What can hang from each mark:
R: U
U: B R
Z: B T
T: B E X
E: B T
X: T
B: T U

In the rows, 128 means zero.
Known rows, with every way that one mark hangs from another:
U[B]: [142 159 106 123 126 134 152  85 117 144 158 135 156 143 154 141 117 158
 130 127]
T[E X]: [123 167  80 110 118 135 133  51 122 147 105 122 141 122 118 157 137 186
 157 145]
E[T[B X]]: [137 174 130  96 138 125 109  62 144 146 111 127 178 122 121 160 152 195
 172 123]
Z[B]: [160 157 101 112 141 139 161  79 144 159 144 137 153 164 126 145 122 151
 126 130]
U[B[T[E X]] R]: [103 169 106 117 109 129 111  62 133 150 138 125 177 118 139 194 119 163
 151 119]
T[X]: [135 156 102 100 134 127 143  61 119 143 121 126 144 137 128 147 135 180
 155 131]
E[B[U] T]: [149 154 134 105 166 154 156  98 133 137 130 124 192 102 141 167 137 176
 163 119]
X[T[E]]: [175 157  79  89 129 158 144  58 130 150 123 118 143 144 132 162 129 166
 128 134]
B[T[E] U[R]]: [153 142  97  92 137 151 144  82 155 140 121  89 170 111 149 190 112 159
 146 114]
E[B[U] T[X]]: [127 158 132 104 163 139 136  81 121 137 112 122 190  93 125 177 154 186
 184 123]
E[T[B[U] X]]: [146 162 130  86 151 125 116  72 143 140 101 110 185 107 131 170 157 192
 176 119]
E[B[T[X] U]]: [124 144 104 100 160 143 127  86 114 130 111 100 170 121 110 178 139 179
 181 115]
R[U[B[T]]]: [129 170  92 108 136 135 153  71 115 154 173 111 145 138 129 148 107 165
 143 102]
X[T[B[U]]]: [195 142 104  63 156 143 129  76 136 137 110  98 165 150 145 169 141 171
 140 126]
Z[B[U[R]] T[X]]: [141 155 103 114 152 127 150  89 120 165 132 126 181 136 137 200 150 166
 139 124]
E[T[X]]: [137 169 123 104 141 134 141  62 134 149 126 132 163 113 126 154 144 179
 162 116]
T[B[U[R]] X]: [145 150 126  73 140 115 117  66 142 133  99 105 185 124 154 182 141 188
 164 137]
U[B[T[E]]]: [126 165  83 130 117 146 127  81 126 150 145 118 154 134 127 162 114 159
 143 113]
T[E[B] X]: [107 171  88 117 124 141 125  58 112 142 103 132 163 118 109 167 140 195
 170 153]
T[E[B]]: [131 167  89 120 128 157 147  75 127 143 123 133 164 128 126 156 122 182
 148 150]

Rows:
[111 173  91 105 132 124 136  57 105 154 159 110 143 133 117 157 120 174
 158 105]  R[U[B[T[X]]]]
[115 158 106 102 133 138 132  63 124 136  99 119 183  99 136 194 136 187
 168 153]  T[E[B[U[R]]] X]
[170 146 127  76 144 131 137  84 155 133 118 106 186 133 172 171 125 177
 141 134]  T[B[U[R]]]
[106 168  83 128 114 132 110  67 116 150 132 119 154 126 112 171 130 169
 161 117]  U[B[T[E X]]]
[159 159  86  96 136 163 135  64 122 145 121 126 161 141 125 172 132 174
 139 143]  X[T[E[B]]]
[141 138 113  81 149 131 134  72 141 136 117  91 170 116 140 192 128 165
 162 106]  B[T[X] U[R]]
[185 150 101  63 137 148 120  63 150 142 103 101 180 131 157 196 133 173
 134 139]  X[T[B[U[R]] E]]
[115 171 135 112 147 140 130  71 123 144 124 142 185 110 114 166 150 191
 176 127]  E[B T[X]]
[130 147  96  90 134 137 125  64 143 139 103  90 169 103 132 202 128 171
 164 116]  B[T[E X] U[R]]
[144 161  76 119 131 150 137  72 153 165 131 119 151 156  97 165 119 152
 139 117]  Z[B[T[E]]]
[126 159 151  96 158 136 136  75 135 136 120 128 208  88 145 196 146 183
 175 128]  E[B[U[R]] T[X]]
[185 152  85  71 141 149 120  66 139 142  98  95 165 137 139 178 141 176
 142 137]  X[T[B[U] E]]
[117 158  89 110 138 141 132  67 112 138  94 115 168 102 118 175 143 190
 176 151]  T[E[B[U]] X]
[103 180  76 112 122 128 129  50 108 159 148 108 143 121 110 163 120 179
 162 113]  R[U[B[T[E X]]]]
[166 159 146  83 151 137 134  83 166 141 124 115 202 110 166 177 134 177
 151 118]  E[T[B[U[R]]]]
[169 149  86  88 147 163 141  72 120 141 112 111 165 127 133 180 135 171
 144 140]  X[T[E[B[U]]]]
[114 162 100 121 127 126 118  74 111 146 142 119 153 138 119 162 131 165
 159 107]  U[B[T[X]]]
[143 138 105 102 162 155 145 100 126 131 125 100 174 129 123 169 124 170
 164 112]  E[B[T U]]
[133 148  77  99 141 140 124  70 128 141  96  84 149 110 110 179 137 174
 172 113]  B[T[E X] U]
[123 178  68 138 129 137 136  74 113 178 123 139 156 144  98 176 154 177
 144 136]  Z[B T[E X]]
[138 162  87  92 132 125 108  60 132 137  78  97 167 114 125 173 150 197
 172 146]  T[B[U] E X]
[147 155 152  97 160 152 155  93 146 135 136 128 210  95 163 186 129 173
 155 123]  E[B[U[R]] T]
[193 141 121  55 149 139 129  71 148 136 118 103 181 145 164 187 134 169
 132 128]  X[T[B[U[R]]]]
[134 161 106  82 126 122 108  56 144 138  84 103 183 108 143 192 142 194
 165 150]  T[B[U[R]] E X]
